What can hang from each mark:
Q697: Q17 Q20 Q123 Q929
Q20: Q697
Q123: Q697 Q746
Q929: Q697
Q746: Q123 Q471
Q471: Q746
Q844: Q697

Known rows, with every way that one mark hangs from another:
Q123(Q697(Q929) Q746): 3 -15 15 6 -15 -4 -4 12 9 7 4 3 -8 -16 -3 3 -2 5 3 -4 13 16 -3 2 -33 4
 -4 6 -8 -18 -6 -18 1 20 2 -5 -6 8 19 4 9 -7 3 0 44 8 -4 -4 -8 -11 -3 6
 6 -8 -2 32 -19 11 -13 -3 6 -32 -14 1 -5 1 -7 6 7 -5 15 -2 -26 -5 2
Q471(Q746(Q123(Q697(Q17)))): -6 -13 -17 2 -12 -3 3 2 0 -5 -7 0 -7 18 2 -2 1 28 4 4 15 -4 -10 7 -10 -8
 -15 12 0 -9 -21 -13 -1 -2 -2 -2 7 0 -3 -19 -6 41 2 0 27 8 -10 7 3 -10 0
 2 -7 5 1 18 16 7 -13 -10 -16 -17 -8 14 2 9 20 15 12 -12 -1 6 3 -8 3
Q697(Q17 Q20 Q929): 3 28 0 0 -4 7 19 -13 -4 -1 -3 -8 4 -1 3 11 6 -21 2 6 1 -17 -5 16 -19 -4
 7 -8 -2 3 -5 26 3 -3 -6 -2 -9 3 -27 11 21 -17 2 7 -6 -10 13 14 34 9 3 0
 26 0 6 23 8 -6 -16 7 -5 22 0 2 -7 -1 8 -23 -1 15 9 -1 18 -1 7
Q123(Q697 Q746(Q471)): -1 -14 11 7 -8 0 -19 15 0 10 11 3 -1 -6 -2 -10 -3 14 6 4 9 7 1 -11 -10
 12 -7 12 -3 -17 -4 -27 -2 18 4 -4 -7 14 35 -8 -1 9 2 0 25 15 -18 -11
 -27 -6 -5 1 -21 -15 -3 5 -9 6 8 -6 -7 -20 -14 -2 -7 -3 -8 18 -18 -16 11
 -1 -32 -4 -9
Q697(Q20 Q929): 1 6 -1 0 -1 -3 7 -7 2 -1 -3 -4 2 -6 6 5 4 -10 1 -3 -6 -32 7 12 -23 -6 0
 -6 -1 -3 -4 21 9 -5 1 -3 -6 6 -27 12 15 1 2 4 7 -5 -1 6 4 5 0 1 13 1 -2
 24 -5 -2 -3 8 -13 -14 10 1 -10 3 16 -13 -6 1 18 -3 12 -3 13
Q697(Q17 Q123(Q746) Q929): 5 -6 2 -1 -2 10 15 -8 -2 1 3 -2 1 -10 -4 13 2 -23 1 -11 17 -5 -5 9 -8 6
 6 -5 -4 15 -14 -7 3 -1 -5 -3 8 -13 10 13 4 -29 1 3 -2 -10 12 7 23 1 -2
 -1 31 -5 5 -3 4 5 -17 -3 30 12 -7 -4 8 -1 -10 -9 14 13 -4 -2 2 2 7
Q20(Q697): -8 -17 6 3 4 -7 -8 5 8 7 -6 -4 -1 -5 3 -12 -3 11 -5 -9 -4 -24 5 -1 -3
 -28 -3 10 -3 -6 5 4 1 -12 10 -12 -2 -4 -26 -5 11 8 -1 -6 24 1 -11 1 -21
 -6 2 1 -17 0 5 20 -4 -4 19 11 -8 -14 4 4 27 1 21 8 8 -10 7 1 9 -7 -9
Q746(Q123(Q697(Q17 Q20)) Q471): -4 8 -12 9 6 6 -18 -6 -7 5 4 -7 10 16 1 -18 3 8 7 6 -7 26 4 -14 -4 12 -5
 15 15 1 13 -3 -3 1 -5 -2 -7 14 31 -22 -17 38 -4 1 13 5 -12 -4 -12 22 9
 -6 -21 -2 -1 -30 13 -6 42 2 -42 16 5 4 -14 -8 -10 22 -18 -6 -1 8 0 2
 -15
Q123(Q697(Q20) Q746(Q471)): -1 7 8 1 -7 0 -13 13 -1 14 10 5 -2 1 -4 -3 -3 15 6 11 -7 20 1 -5 2 17 -5
 6 -1 -14 6 -21 0 21 2 0 -13 17 33 -2 -7 -8 2 2 4 9 -17 -11 -19 -5 -4 0
 -24 -13 -6 0 -6 2 0 -4 -6 -15 -11 -1 -17 -3 -9 9 -24 -12 13 0 -30 -3 -6
Q929(Q697(Q20 Q123)): 8 -15 0 -8 11 -14 -2 11 13 -26 -5 10 -8 -2 5 -1 -6 4 -8 -2 -13 -22 7 -7
 40 0 4 -13 0 -7 7 18 -2 -10 7 9 6 -3 -26 0 1 35 0 -5 -33 2 6 -8 -14 -7
 -8 1 -3 15 -11 -12 -7 9 -1 12 1 -17 14 -15 2 2 7 -9 -3 -7 -15 -3 10 -1
 4
Q697(Q17 Q123 Q929): 2 -4 -1 2 4 9 16 -14 -3 -2 -1 -9 7 -2 2 8 4 -21 0 -14 17 -16 -2 11 -13
 -3 6 -3 -2 16 -14 15 2 -11 -3 -1 7 -14 -14 12 10 -24 -1 3 -3 -12 17 12
 23 4 0 1 31 -2 5 -5 6 2 -4 6 8 18 -3 -1 11 0 2 -11 16 16 -7 -2 14 3 9
Q844(Q697(Q17 Q20 Q123 Q929)): -1 19 0 -3 0 4 2 -11 -18 1 0 0 10 -1 3 7 6 -9 0 8 -1 15 0 -3 -9 -5 7 -17
 -2 15 11 18 0 -6 -1 10 5 -14 -20 12 7 -47 -3 3 -21 -1 17 5 15 8 6 7 10
 2 8 -3 4 -13 -4 -20 14 40 3 3 3 4 -1 -5 1 17 -7 -5 9 10 6
Q20(Q697(Q17 Q123 Q929)): -5 -5 3 3 6 5 12 -8 -3 6 -4 -11 3 -2 -1 3 -4 -3 -5 -16 3 13 -1 10 -7 -18
 6 1 -3 14 11 8 3 -11 7 -9 2 -16 -21 10 7 -44 -2 -1 12 -15 8 7 10 -1 4 3
 14 2 9 4 7 -4 9 11 7 15 2 1 34 -1 8 2 14 8 -3 1 12 2 5
Q844(Q697(Q17 Q123(Q746) Q929)): 0 -4 6 0 -4 7 -4 -4 -12 0 2 0 7 -12 1 5 5 -11 2 1 13 9 -3 -7 -16 -8 3
 -13 -5 10 0 -2 -3 -2 -1 6 12 -18 0 7 9 -33 -1 1 3 6 12 1 8 4 4 10 12 -2
 10 3 -1 -7 -7 -27 30 30 -3 4 10 5 -7 4 6 10 -7 -7 -2 10 2
Q746(Q123(Q697(Q929)) Q471): -2 -18 -12 15 3 6 -22 -5 -4 1 3 -9 11 5 6 -18 2 8 11 -9 3 16 9 -14 -30 9
 -8 18 13 -1 7 -6 1 -3 -1 -6 -1 11 31 -17 -13 47 -2 1 47 7 -15 -6 -25 22
 10 3 -9 -1 -2 -20 4 1 52 3 -43 -4 11 4 -8 -8 -5 35 -17 -13 8 7 -1 2 -6
Q123(Q746): 0 -22 9 -2 -6 -8 -14 12 13 4 2 7 -9 -18 -4 -7 3 -3 -1 3 7 -52 3 -7 2 -11
 -6 8 -5 -13 -25 -20 -3 4 1 -6 2 6 16 -9 9 44 3 -1 22 14 -21 -2 -18 -9
 -7 -2 -17 -11 -1 22 -15 4 -7 -8 20 -30 -6 2 -4 2 2 1 3 -13 13 -4 -11 -7
 -14
Q20(Q697(Q17)): -7 -1 7 2 4 0 0 -1 1 7 -4 -6 1 -3 0 -9 -2 1 -5 -1 3 -13 -3 3 0 -28 1 8
 -3 -1 4 7 -3 -10 6 -11 -6 -5 -26 -7 16 -6 -2 -3 18 -4 -2 5 0 -4 3 0 -7
 -1 11 20 5 -7 10 10 -3 11 -4 5 27 -1 14 0 11 0 2 3 11 -3 -13
Q697(Q17 Q20): -3 33 1 -6 1 0 8 -7 2 5 -3 -2 0 4 1 -2 7 -11 -4 16 -6 -33 -3 5 14 -7 2 0
 0 -2 -10 22 -5 -5 -5 2 -14 6 -24 -4 14 6 0 2 -29 -4 4 12 20 2 0 -7 -4
 -4 5 11 6 -9 -13 5 -7 21 -5 4 -11 0 9 -22 2 10 0 1 15 -3 -11
Q20(Q697(Q17 Q123(Q746) Q929)): -3 -8 5 1 2 5 12 -2 -3 9 -1 -4 2 -6 -4 7 -6 -4 -4 -13 5 20 -4 12 -5 -12
 7 -2 -4 12 10 -10 5 -3 5 -11 5 -14 -5 10 1 -47 -1 0 14 -13 4 3 9 -4 2
 -1 13 0 10 5 5 -3 0 5 24 10 -1 0 30 -1 -2 2 13 7 -1 1 3 4 4
Q123(Q697 Q746): 0 -12 15 4 -10 -8 -11 17 13 10 3 4 -12 -11 -3 -5 -1 11 1 3 7 4 -3 -6 -9
 3 -6 12 -8 -22 -9 -23 -5 18 1 -3 -7 12 21 -7 4 10 4 -3 30 15 -11 -7 -19
 -16 -4 1 -16 -10 -2 24 -21 9 -9 -4 4 -31 -16 1 -7 1 -7 6 8 -10 9 -1 -28
 -7 -9

Rows:
-2 -17 -12 13 7 2 -28 -1 -1 4 4 -8 8 9 5 -24 2 13 7 -4 0 8 9 -19 -14 6
 -11 21 14 -3 5 -8 -2 -4 -1 -5 -2 16 31 -25 -15 59 -5 -1 35 11 -20 -7
 -33 18 8 -1 -25 -2 -4 -26 3 -2 53 2 -44 -4 6 6 -7 -7 -4 35 -16 -16 3 7
 -3 -1 -14
Q746(Q123(Q697) Q471)
10 0 4 -9 5 -6 7 10 7 -23 -2 10 -8 -1 -3 5 -7 -5 -8 7 -6 -5 -3 -6 45 7 8
 -16 -1 -5 4 5 -6 -1 1 9 4 -3 -8 -2 0 19 1 -4 -39 0 11 -5 8 -7 -7 -3 5
 14 -6 -12 0 7 -19 5 21 4 3 -13 2 0 -7 -16 -1 0 -20 -1 5 2 -2
Q929(Q697(Q17 Q20 Q123(Q746)))
0 30 0 -13 5 3 13 -5 0 10 3 8 -3 7 -8 7 1 -13 -6 11 -13 -1 -5 5 41 8 6
 -5 -1 12 -3 -5 -2 4 -7 6 -2 -2 9 8 -13 -28 -1 2 -56 -11 3 1 19 -4 -6
 -13 -7 -5 1 -23 6 -6 -22 -3 30 18 -7 -3 -9 -2 -13 -22 4 15 -9 -1 0 2 -6
Q697(Q17 Q20 Q123(Q746))
-4 -23 2 2 5 3 -1 3 -3 7 3 -4 4 -6 -2 1 -7 5 -1 -20 -1 9 5 5 -7 -10 1 2
 -2 11 13 -15 8 -5 10 -12 8 -11 3 11 -4 -32 -2 0 21 -9 -6 -4 -14 -1 0 3
 3 -1 2 -4 2 -2 17 5 12 -9 7 -2 30 -1 2 14 -3 -6 8 -1 -3 2 9
Q20(Q697(Q123(Q746(Q471)) Q929))
1 25 -5 -5 7 10 24 -18 -7 1 0 -4 5 5 1 15 3 -22 -2 -5 -4 3 -2 16 4 5 9
 -9 1 19 2 21 6 -7 -5 5 0 -10 -18 19 -1 -48 1 6 -38 -21 19 11 33 7 1 -5
 27 1 3 -12 10 -7 -14 7 9 25 4 -2 -2 -1 -1 -22 4 23 -5 -1 17 5 14
Q697(Q17 Q20 Q123 Q929)
-1 9 6 7 -5 -5 1 2 5 3 -1 -2 -3 0 5 1 0 6 0 -2 -3 14 2 6 -27 2 -1 4 -5
 -12 6 18 3 8 2 2 -13 8 -19 8 12 -19 1 0 17 0 6 3 -3 -4 1 6 5 -1 -4 25
 -12 3 -1 10 -28 -19 -4 1 -10 3 8 -4 4 3 12 0 -5 -4 8
Q123(Q697(Q20 Q929))
-2 -24 -1 -4 8 -1 -13 5 3 6 7 7 0 -6 -2 -10 0 -1 0 -8 0 -33 7 -8 21 3 -4
 7 1 7 -15 -19 0 -5 2 -1 10 -3 24 0 -14 16 -1 -1 -12 3 -15 -7 -27 -2 -9
 -4 -18 -12 -6 -27 -4 1 11 -4 16 -17 1 -7 2 -2 -5 8 -6 -10 0 -4 -9 -1 -7
Q697(Q123(Q746(Q471)))
0 -4 -2 8 -1 -2 -11 -3 8 2 -7 -6 -5 3 1 -14 3 4 0 0 2 13 0 -14 -14 -5 -8
 18 7 -8 -2 1 -9 -2 -6 -3 -3 8 11 -26 -6 51 -1 -4 31 6 -4 1 -7 8 9 -4
 -13 6 2 1 -6 4 20 4 -29 -4 -3 10 -6 -3 -6 11 22 0 -6 7 5 -3 -21
Q746(Q123(Q697(Q17)))
2 8 -6 7 -1 1 -1 -7 4 2 -5 -9 -2 5 -1 -4 2 2 1 0 -4 30 0 -3 -21 2 -3 10
 8 -3 8 5 -3 2 -8 -2 -3 9 9 -15 -7 27 -1 -1 26 0 3 3 6 11 11 -2 1 9 1 4
 -4 0 14 6 -27 -1 6 9 -11 -4 -8 6 16 6 -1 8 8 0 -9
Q746(Q123(Q697(Q17 Q20 Q929)))
-1 6 1 -13 8 -5 -1 2 4 9 3 12 -7 0 -5 2 0 -2 -6 1 -23 -16 6 1 37 5 0 -2
 0 7 -3 -10 3 2 -1 3 3 2 10 10 -18 -9 1 0 -43 -4 -9 -4 -11 -8 -10 -11
 -19 -3 -8 -21 -7 -5 -12 -2 23 -18 3 -4 -13 0 -6 -11 0 0 2 -4 -5 -1 -1
Q697(Q20 Q123(Q746))
5 24 -1 -8 0 10 24 -13 -6 5 3 1 2 0 -6 19 1 -22 0 1 -5 14 -5 16 8 14 10
 -13 0 18 0 -2 6 5 -8 3 2 -7 7 21 -7 -51 1 7 -33 -17 12 5 33 3 0 -6 25
 -1 1 -11 7 -4 -27 0 31 19 -1 -2 -7 -2 -14 -22 3 19 -3 -2 4 6 12
Q697(Q17 Q20 Q123(Q746) Q929)
-1 25 7 7 -8 2 10 -2 -1 4 -1 -6 -1 2 3 5 2 -1 1 3 4 24 -4 9 -25 5 2 1 -4
 -8 6 19 0 9 -3 1 -16 7 -21 6 17 -31 0 2 6 -5 15 8 19 -2 3 5 13 -1 3 24
 -4 0 -9 10 -23 7 -9 1 -8 1 3 -11 6 12 6 3 -4 -2 5
Q123(Q697(Q17 Q20 Q929))
-1 -3 2 3 1 5 -6 -7 -14 -2 0 -4 11 -6 5 3 7 -9 1 0 13 1 0 -7 -20 -11 5
 -12 -4 13 1 13 -3 -10 0 7 11 -19 -19 7 12 -30 -2 0 2 4 16 5 8 6 6 10 14
 -2 10 3 -1 -8 3 -21 15 35 0 5 12 4 1 3 9 11 -9 -7 7 9 3
Q844(Q697(Q17 Q123 Q929))
-2 6 -5 -11 9 -2 -4 1 -1 9 7 11 1 5 -3 -1 -1 0 -1 2 -21 -15 8 -2 38 11 1
 -2 3 10 1 -14 6 0 -1 2 3 3 20 8 -23 -9 -1 2 -46 -4 -14 -8 -18 -1 -8 -10
 -23 -8 -9 -35 1 -7 2 -3 15 -10 5 -7 -11 -3 -6 -2 -17 -6 3 -3 -7 2 0
Q697(Q20 Q123(Q746(Q471)))
2 -17 8 10 -12 3 -12 11 -2 6 10 -2 3 -10 -3 -1 -3 6 9 -4 15 16 0 -3 -32
 16 -4 8 -4 -13 -1 -22 4 19 5 -5 -7 12 33 2 5 -9 2 2 42 11 -12 -9 -17 0
 -2 6 1 -14 -3 13 -9 8 7 -5 -5 -19 -10 -3 -6 -3 -9 17 -18 -13 16 -1 -30
 -3 5
Q123(Q697(Q929) Q746(Q471))
-2 -4 5 7 -1 3 9 -5 1 4 -3 -13 3 -7 1 0 -2 -6 -2 -10 10 -3 -2 11 -24 -25
 3 2 -4 3 6 10 2 -9 7 -12 -4 -10 -29 2 20 -22 -1 -1 32 -8 4 9 11 1 6 6
 15 0 13 28 5 -4 6 12 -4 12 0 5 30 0 13 0 9 3 5 1 12 -1 1
Q20(Q697(Q17 Q929))
4 21 13 1 -17 2 10 5 1 8 4 0 -5 -7 -7 13 -2 -2 4 10 3 39 -10 9 -18 13 2
 -3 -7 -10 3 -11 0 25 -5 -1 -12 11 17 8 6 -37 3 3 12 0 6 0 20 -8 0 2 12
 -5 2 27 -8 5 -27 -1 10 -2 -17 1 -12 0 -15 -11 3 8 9 2 -22 -1 2
Q123(Q697(Q17 Q20 Q929) Q746)
-3 29 -3 -11 7 8 9 -6 -8 10 7 5 4 10 -7 4 2 -11 -3 10 -13 -1 -3 2 40 14
 7 -4 3 15 -1 -9 0 2 -6 5 -3 0 21 6 -17 -28 -1 3 -58 -11 -1 -1 13 3 -5
 -12 -10 -9 0 -36 13 -8 -11 -4 23 26 -6 -6 -10 -5 -13 -14 -13 8 -7 0 -2
 4 -7
Q697(Q17 Q20 Q123(Q746(Q471)))
0 4 -5 -5 8 1 11 -11 0 2 -1 1 2 1 3 9 0 -11 -2 -10 -14 -11 8 11 0 2 4 -8
 2 14 2 15 12 -8 0 3 4 -4 -18 22 -6 -28 -1 3 -24 -14 5 4 4 2 -3 -1 14 2
 -6 -11 -4 -3 -2 8 1 -12 14 -4 -5 1 5 -13 0 9 8 -4 11 2 18
Q697(Q20 Q123 Q929)
8 3 4 -4 3 -9 2 9 11 -27 -6 4 -6 -3 2 1 -2 -4 -6 10 -1 -28 -1 -5 26 -5 5
 -13 -2 -15 2 26 -9 -5 2 8 -5 3 -31 -9 20 43 1 -3 -20 6 12 -1 8 -4 -3 2
 6 15 -3 10 2 5 -10 10 -5 6 4 -10 -1 1 7 -17 -5 -6 -14 -2 14 -3 -5
Q929(Q697(Q17 Q20))
7 2 1 -9 9 -7 7 6 6 -25 -4 6 -6 3 2 4 -5 -4 -9 3 -6 -12 0 -5 43 2 8 -15
 0 -4 6 21 -6 -9 1 10 2 -6 -24 -2 6 22 0 -4 -41 -1 16 -2 8 -5 -5 -1 6 15
 -5 -14 1 6 -10 11 4 8 8 -14 3 0 1 -16 -2 0 -22 0 14 0 -1
Q929(Q697(Q17 Q20 Q123))
2 0 -7 -5 5 5 6 -5 -6 6 7 3 6 -1 -4 11 -1 -9 3 -9 -13 1 7 10 4 17 2 -11
 3 15 5 -10 13 4 1 0 5 -1 17 21 -16 -34 1 6 -22 -10 -4 -4 -2 5 -5 -2 8
 -5 -7 -23 2 -3 -2 -1 17 -9 12 -7 -9 -1 -7 -3 -21 2 11 -5 -5 4 19
Q697(Q20 Q123(Q746(Q471)) Q929)
-4 23 3 -7 5 1 -5 -5 -13 1 0 3 6 2 2 -2 7 -5 -2 14 -7 4 1 -11 14 -10 5
 -13 -1 11 8 13 -6 -8 0 11 3 -12 -19 3 0 -31 -3 -2 -37 2 11 2 4 4 4 2
 -11 -1 6 -11 1 -15 -3 -22 13 38 1 3 2 3 0 -5 2 12 -14 -4 7 8 -7
Q844(Q697(Q17 Q20 Q123))
-6 -2 -17 0 -12 -5 6 0 -1 -4 -7 -1 -6 21 1 2 1 27 4 8 7 2 -10 10 -4 -5
 -15 9 1 -7 -15 -12 0 0 -3 -2 4 2 -4 -16 -10 32 4 2 16 6 -9 6 7 -10 1 -2
 -7 5 0 15 17 2 -20 -10 -15 -14 -5 15 -4 10 17 10 9 -11 0 7 6 -6 6
Q471(Q746(Q123(Q697(Q17 Q20))))
9 -21 3 -4 5 -4 -4 11 6 -25 0 7 -3 -6 -1 -2 -6 -4 -5 0 10 -18 -2 -11 34
 5 4 -9 -1 -5 -4 0 -8 -5 3 6 8 -5 2 -7 5 35 0 -4 -18 7 7 -7 -3 -5 -6 2 6
 9 -3 -17 1 12 -2 3 17 6 0 -17 11 -1 -6 -1 -6 -8 -21 -2 1 1 -5
Q929(Q697(Q17 Q123(Q746(Q471))))
-7 -21 -18 3 -11 -6 0 4 4 -3 -7 0 -7 17 4 -2 1 30 5 0 13 -10 -7 5 -10 -9
 -18 12 -1 -10 -20 -16 1 -3 0 -4 8 1 -2 -18 -7 47 4 -1 32 11 -16 4 -9
 -11 -1 2 -11 5 -3 18 11 7 -11 -10 -17 -29 -4 14 1 10 22 18 10 -17 3 6 2
 -7 8
Q471(Q746(Q123(Q697)))
2 -2 -4 7 0 -4 -8 -4 8 1 -6 -5 -4 3 2 -8 2 4 2 -3 -10 23 6 -6 -23 0 -5
 12 7 -6 7 3 -1 1 -4 -3 -2 11 9 -13 -10 36 -3 -3 32 3 -4 -1 -9 10 9 -1
 -5 10 -4 4 -9 0 21 7 -32 -19 9 9 -11 -3 -3 11 12 0 6 6 5 -2 -5
Q746(Q123(Q697(Q20 Q929)))
-1 3 0 -3 2 -2 -7 -5 -12 0 0 2 7 -5 5 5 4 -2 0 1 -7 5 6 -5 -11 -7 2 -15
 -2 11 12 12 3 -8 2 9 9 -12 -20 14 2 -34 -2 0 -11 3 9 -2 -6 5 3 9 2 1 2
 -1 -7 -12 4 -20 9 14 11 3 2 6 3 2 -4 6 0 -7 5 8 12
Q844(Q697(Q20 Q123 Q929))
-5 -12 -18 1 -12 -5 5 0 1 -6 -7 0 -5 18 3 5 -1 27 5 0 9 3 -9 12 -17 -3
 -15 8 1 -7 -14 -12 5 1 1 -3 7 1 -5 -10 -8 31 4 2 27 4 -10 6 0 -8 1 2 -1
 9 -3 19 14 7 -15 -8 -16 -27 0 14 -4 10 21 13 7 -12 7 4 4 -7 14
Q471(Q746(Q123(Q697(Q20 Q929))))
-2 23 8 3 -10 6 -4 9 -5 12 11 2 2 4 -5 0 -2 7 4 17 0 31 -6 -2 4 20 -1 4
 -2 -10 6 -18 -3 23 -3 0 -17 17 33 -2 -3 -20 1 3 -4 5 -7 -7 1 -2 -2 -3
 -14 -14 0 -1 3 0 -9 -6 -1 10 -18 -3 -16 -6 -16 2 -21 -5 6 1 -26 -1 -10
Q123(Q697(Q17 Q20) Q746(Q471))
-3 -4 -13 12 5 5 -18 -6 -6 2 3 -7 12 10 4 -15 1 8 9 -3 -7 26 8 -9 -23 13
 -7 13 15 2 15 -4 3 1 -2 -4 -3 13 27 -13 -16 37 -3 2 29 3 -15 -6 -20 22
 10 -1 -10 1 -7 -23 7 -3 47 4 -44 -1 12 4 -13 -7 -6 28 -22 -12 8 6 -1 2
 -4
Q746(Q123(Q697(Q20 Q929)) Q471)
10 -16 3 -10 6 -12 -3 15 12 -23 -2 13 -10 -6 0 2 -7 5 -8 2 -12 -16 4 -8
 44 5 3 -16 -2 -9 6 2 -3 -2 5 8 7 -2 -6 -1 -4 32 2 -5 -30 6 3 -12 -13
 -10 -9 -1 -4 14 -12 -12 -10 7 -10 6 16 -20 12 -14 0 1 -3 -8 -5 -9 -13
 -5 1 0 3
Q929(Q697(Q20 Q123(Q746)))
7 -19 2 -3 7 -8 0 7 10 -27 -5 6 -5 -4 4 -4 -4 -3 -9 -4 8 -26 0 -10 30 -3
 6 -8 -2 -6 -5 17 -9 -13 3 9 7 -7 -23 -9 12 39 0 -6 -20 3 14 -3 0 -6 -5
 2 9 13 -2 -8 0 11 -3 10 6 4 3 -13 13 2 3 -10 7 -3 -24 -2 13 -1 -4
Q929(Q697(Q17 Q123))
